In the rows, 128 means zero.
Known rows, with every step that occurs:
a, v, e, p, w, y: [104 103  92 109 155 139  87 116 156 161 115 120 190  93 141 103 103 135
 144 108  74 155  88 144 139 120 130 130 126 129 100  84 113 133 102 103
 114 123 106 125 110  96 158  91 135 123 184]
y, q, p, w, v, a, e: [ 59 122  71  67 111 162 118 142 142 157 115  66 155 137 126 180  89 142
  80 134 137 145  99 122 164 112 153  92 105 115 174 145 110  66 132 130
 153 136 129 127 134 165 175  86 133 140 150]
e, p: [106 141 123 122 145  77 100 150  96 125 142 118 163 128 112 136 193 129
 113  97  98 167 136 112 199 135 166 155  79 149  95  99 136 114 148 110
 113 101 136 144 126 123 112 122 120  70 137]
p, w: [121  98  99 115 164 145 107 134 133 177  93  99 159 128 131 116 131 132
  93 108  67 158 133 134 182  98 107 127 118  92 112 134 125 126 145  92
  92 102 129 112  94 119 137 115 136 108 163]
q, p, a, y, e: [ 94 146 104 111 149 138  97 157 141 138 155 117  96 120 112 120 109 149
  41  88 136  88 148 139 184 128 134 126 142 122 123 144 105 147 142 117
 151 104  63 160 146 153 176  98 150 111 122]
e, v, p, a: [135 116 105 119 154 154 132 183 149 164 186 113 162 154 109 150  84 127
  70 110  59 143 111 112 154 120 161 168  89 117 124 146 133  85 141  80
  94  96 142 145  91 125 152 112 115 101 184]
q, p, w, y, v, a, e: [ 64 145  72  95 110 169 105 133 170 166  95  75 133 133 126 164  98 151
 102 115 137 145  86 131 176 154 129  90 117 110 157 111 102  78 106 130
 146 124 111 130 114 139 194 101 157 150 203]
e, v, q, y, a: [162 170 168 145 188 132 115 163 113  47 131 144  99 137  79 128 175 182
  62  79 173 102 124 148 216 113 157 112  84 148 108 112 149 153 154 153
 172  80 121 159 115 112 126 113 137 144 143]
y, q: [118 146 137 129 202 144 127 146 109  70 120 130 141 129 100 133 148 139
  67 107 167 126 159 140 202 102 181 141  99 137 117 147 136 108 142 128
 184  98 109 145 126 133 129  99 119 111  97]
e, v, a, p, w: [129 117 115  92 110 132 103 137 130 224 124  88 149 140 134 129  99 105
 103 119  37 178  89 123 198 108 118 138 127 142 129 130 138  85 130  88
  87 107 130 130 120 111 147 129 137 100 154]
e, v: [129 180 118 148 171 104 107 181 127 137 131  81 158 160  98 117 147 112
  96  85 114 158 111 134 192 150 149 149  77 161 116 106 138  70 169 128
 115 105 140 156 113 107 109 143 115  99 134]
m, w, v, a: [112 135  83  55 166 146 117 168 171 117 108  96 184  83 157 132 162 157
  92 134  92 144 165 112 105  95 176  95  70 140 177 132 113  86  97 152
  87  52 126 108 121 152 183  89 115 104 177]
w, y, v: [ 98 173 116 159 211 164 119 145 177  82  55 133 139  88 127 107 149 155
 128  92 176 139 151 155 163 160 161 129  85 143 107  97 127 133 108 148
 153  83 109 135 100  99 187 108 140 136 196]
a, v: [150 173 120  92 172 120 146 167 129 154 153  64 135 153 121 105 125 127
  83 122 119 140 141 149 174 106 142 125 115 171 111 149 151 115 139 137
 110 112 105 136 127 116 120  99 127 118 120]
p, w, y, e, v: [123 155 100 158 191 124  78 154 151 133 102 118 146 116 115  86  96 126
 128  72 145 126 105 161 180 152 140 139  80 162 113  85 126 122 141 130
 150 111 111 147 114  95 141 130 124 107 168]
m, p: [122 137  75 101 192  91 139 145 151  90 123  81 179 152 128 142 153 140
  84 108  97 172 180 101 139  83 178 145  87 149 139 141  87 113 131 130
 101  59 129 141 120 128 127 111 128  76 187]
v, e, p, w, y: [ 92  87  89 122 153 144  77 117 159 146 102 136 200  81 141 112 120 138
 147  96  77 156  95 132 138 121 134 134 115 108 102  74 100 127  98  95
 117 113 110 126 100 102 167  99 129 112 189]
m, y, q, p, a: [ 99  91 104 117 196 190 134 157 164 105 138  83 157 109 105 178 130 162
  50 108 141 128 135 118 137 140 167 142 114  72 107 146  90 151 141  84
 145 109 106 159 117 175 165  71 110 109 120]
y, e: [132 145 102 117 170 117 108 165 135 103 133 129 120 105 118 113 139 143
  84  91 160 100 167 137 198 105 167 126  87 144 123 120 130 145 114 138
 157  88  85 133 123 137 141 121 135  83 121]
a, y: [100 179 125 114 154 111  97 156 112 135 147 108 131 141 104  93 147 127
  42  97 109 134 138 143 189 121 109 118 160 138 134 144 118  84 159 135
 107  98  94 159 140 111 144 101 138 121 123]
a, y, q, p, w: [101 116 126 127 173 154 116 112 132 165  83  79 117 152 135 143 125 147
  58  93 107 134 138 146 196 101  93 114 151 101  91 162 120 137 171  87
 162 123 117 137 118 144 137  90 149 130 128]
a, e, p, w, y, v: [ 64 154 102 151 177 147  88 112 148 130  58 128 149 104 120 118 117 148
 153  98 135 161 113 150 191 175 135 124  90 127 112  81 127 121 124 130
 150 108 118 137 111  89 172 117 151 136 221]
p, w, y: [106  96  92 128 188 164  94 130 165 145  63 121 186  80 145  94 109 140
 125  99 120 143 113 142 139 120 108 118 115  99 109 109  96 148 112 104
 113 116 116 125  86 102 181  88 119 135 194]
e, v, q, y: [169 155 143 136 181 124 117 149 119  49 155 124 134 146 105 139 174 152
  81  82 138 107 105 124 192 124 130 113  97 124  93 119 147 106 160 133
 162  85 114 174 106 120 108 122 127 149 152]
p, a, e, v: [ 79 170  85 129 132 123  94 179 117 170 168  78 167 177  73 143  78 105
  81 101  98 163  64 119 194 186 144 147  81 124 151 108 115  45 176 113
 110 136 129 170 126 123 134 139 121 115 158]
w, v: [ 90 134  97 100 186 140 130 172 148 114  87  93 182  89 135 119 146 134
 101 123 137 147 161 127 123 105 172 125  69 138 130 132 131 118 139 141
 109  97 147 117 112 131 156  97 108 108 147]
p, w, m, y, v, e: [118 120  61 118 153 177  97 143 225 116 116 122 173  92 126 146 126 139
 106 120  62 149 131 159 135 124 169 116 132  93 150  84 147  90  81 133
 133  56  93 108 117 120 141 120 167  96 183]
q, y, e, v: [140 180 134 141 189 104  90 159 125  82 146 104 115 140  85 116 142 128
  84  65 161 107 134 142 218 161 151 144  72 185 122 102 158 120 177 137
 172 100 121 163 129 118 111 141 127 107 127]
q, p: [120 134 119 120 158 127 146 163 161 144  98  39 128 144 147 167 178 152
  71  89 145 130 153 114 175 116 124 120  98 120  78 138 110 145 143 103
 143 124 130 145 102 169 133 106 134  99 126]
m, y, q, p, a, v: [126 132 112  89 201 169 153 158 162 137 163  48 139 135 110 146 101 152
  58 127 136 126 125 146 134 129 158 130 130 129 104 162 122 144 145 106
 134 123  93 159 133 156 140  65 115 123 110]
v, e, p: [103 124 104 103 108  92  94 144 122 126 179 125 173 124 113 158 180 129
 112 105  55 162 118 107 184 120 188 153  96 136 107  75 131  79 114 108
 118  92 110 135 132 136 121 131 143  69 132]
q, y, e, p, w, v: [ 86 104 108  98 183 127  92 120 121 117  84 120 165  81 129 125 141 140
 120 104 105 139 154 130 164 115 149 129  73 145 115 118 157 167 167 115
 133 100 155 113 124 124 143 100 125 107 163]

Rows:
[115 109  88 127 191 148  84 134 162 118  87 144 143  69 140  86  97 149
 121  87 161 102 140 155 166 110 135 117 104 124 117 105 110 175  95 127
 156 101  85 128 104 114 177 101 136 110 169]
p, w, y, e
[124 109  99 132 147 170 143 177 158 149 141  91 146 153 137 180 124 154
  74  98  90 130  87 110 141 128 142 133  95  61  77 132  93 115 139  80
 122 108 100 160 100 165 162 103 130 123 165]
e, v, q, p, a
[163 159 125 131 162 100 142 180 148 148 176  85 142 176 125 133 112 124
  90  97 102 139 128 136 183  98 157 151  83 175 117 134 164  55 138 121
 128  94 157 150  89 105  99 130 124  86 172]
e, v, p
[172 161 103 153 160 107 123 175 135  95 152 142 123 149 133 116 132 150
 112  90 137 105  95 146 182  94 162 113  83 119  93 100 130  75 107 154
 162  77  67 163 115 112 111 137 142 110 155]
y, e, v, q
[131 155 121  94 114 115 104 167 147 166 152 109 138 108 129 117 100 111
 115 112 125 138  84 120 182 123 176 141 105 199 137 107 132  84  87 131
 137 109  97 165 141 114 171 124 127  91 133]
w, y, e, v, a, p
[ 95 141 104  85 176 136 112 160 150 147 165 126 156 129 128 110  83 152
  39 125  55 124 151 124 127 105 126 116 136 119 158 168 115  94 141 119
  90  73 108 149 128 125 168  83 125 115 190]
m, w, v, p, a, y
[162 153 101 133 188 138 143 171 217  96 130 115 143 118 141 135 126 145
  99 118 135 129 168 163 150 104 172 121 103 149 139 133 179 105  91 146
 153  54 142 129  90 109 120 105 143  80 213]
w, m, y, v, p
[110 148 116 102 127 105  99 145 131 130 171 127 156 119 109 126 144 148
 121 111  92 151 103 140 175 115 191 142 101 177 106  72 139 119 102 134
 136 110 102 139 142 109 132 105 144  98 138]
w, y, a, v, e, p
[169 162 115 130 165  93 133 177 149 135 182 108 117 164 123 125  97 133
  90  88 128 113 137 141 195  97 169 150  79 188 119 130 169  78 125 131
 159  90 137 148 100 107 103 137 134  77 165]
y, e, v, p
[ 72 167 115 116 117  73  88 154  78 137 149 117 138 151  77 144 155 142
  97 102 139 159 106 124 237 146 171 131  74 158 130  90 133 112 146 134
 140 128 136 160 143 120 117 125 137  85 143]
y, a, e, p
[125 118  82  63 120 168 132 161 160 165 210  98 168 137 114 149  89 131
  65 135  32 139 107 125 137 102 175 141 131 113 136 125 128  82 104 106
  96  98  74 122 130 146 158 105 147 117 127]
p, a, v, e
[119 143 111  86 152 128 127 164 107 174 183  92 157 149 106 124 117 124
  87 126  67 157 114 129 169 134 158 155 105 149 101 138 139 130 153  98
  85 117 109 143 136 129 139  95 117 113 136]
e, p, a, v
[165 139 124 113 178 123 111 142 126  39 154 159 103 103 117 128 156 170
  75  86 179  64 151 134 205  98 151 106 102 126 106 124 144 163 118 146
 196  74  67 154 118 142 135 113 144 123 135]
v, q, y, e
[129 125 155 124 182 133 109 133 107  68 101 159 119 104 104 133 172 189
  87  96 143 117 135 145 199  93 156 107  83 133 104 116 153 188 151 138
 156  83 136 134 118 113 138  92 141 143 167]
e, p, w, v, q, y, a
[181 164 143  94 165 116 171 174 146 152 184  92 100 167 124 117 101 157
  66 123 132 115 156 158 187  54 166 126 104 197 121 164 178 125 116 141
 135  96 137 127 103 104 114  92 138 107 155]
y, a, v, p
[109 174 111 117 159 104  87 158 124 112 154 138  97 120 108  87 128 141
  53  87 154  92 155 152 207 113 135 117 140 153 137 132 128 123 134 149
 154  89  64 152 153 122 148 110 148 100 114]
a, y, e
[ 91 139 109 100 147 140 103 138 113 103 114 122 128 134  88 146 100 173
  69 117 159 113 100 138 208 114 134  78  95 114 157 126 132 135 148 154
 163 120 126 143 122 125 144  99 147 155 169]
p, w, v, q, y, a, e
[129 156  98 142 128 112 144 170 152 140 129  51 123 190 149 176 135 155
  94  89 146 124  77 124 178 122 124  96  94 102  75 114 106  78 136 125
 170 129 102 180 110 151 109 124 146 122 154]
a, e, v, q, p
[160 100  75 122 128 156 114 165 183 180  87 124 176 140 173 125  88 100
  91 122  52 138 136 156 155  75 107 109 113 110 141 155 178 146 120  93
 127  93 166  93  84 123 126 105 138  91 212]
v, p, w, m
[101  91  98 135 187 169 111 126 182 152  51  81 170  89 164 120 119 151
 119  88 132 135 116 139 134 122  94 112 118  96  84 114  87 169 117  93
 131 131 125 130  83 127 181  82 126 129 188]
q, p, w, y
[ 88  94  67  92 202 134 127 132 159 135  58  80 202 110 155 128 113 136
 112 127  76 178 169 119 102  78 155 130  78 127 139 144 110 128 146 125
  85  75 159 103 112 119 153  90 120 103 205]
m, p, w, v
[111 100  47 106 159 162 120 170 170 123 116 123 206 140 130 155 104 117
  70 126  47 164 152 106 103 110 173 152  88  94 162 152  95 152 133  86
  91  66 133 127 118 151 174  91 120  89 215]
w, m, p, a
[123 109  86  73 158 176 140 146 189 127 209  73 159 125 108 170  94 153
  59 132  82 126 112 136 122 108 185 130 147 112 125 127 115  93 102 111
 146 105  67 144 138 163 141  81 142 116 102]
m, y, q, p, a, v, e
[159 158 114 140 176 106 125 173 165 123 163 119 132 140 130 108  83 136
 108  83 151 107 127 149 171 103 166 145  81 188 119 112 153  92 109 134
 166  97 131 152  93  98 125 124 128  88 188]
w, y, e, v, p
[118 138 137 132 186 142 151 144 146  98  95  64 120 147 134 175 164 155
  64  91 183 118 158 129 191 110 155 127 100 129  80 153 121 141 151 109
 201 123 122 153 119 173 129  94 128 111  95]
y, q, p
[125 110  77 136 119 131  81 151 147 174  68 136 189 128 153 120 133  92
 117 110  48 162 122 152 177 116 117 119  99 113 125 118 169 163 141  87
 118 101 163 104 112 126 122 113 132  81 188]
e, p, w, m
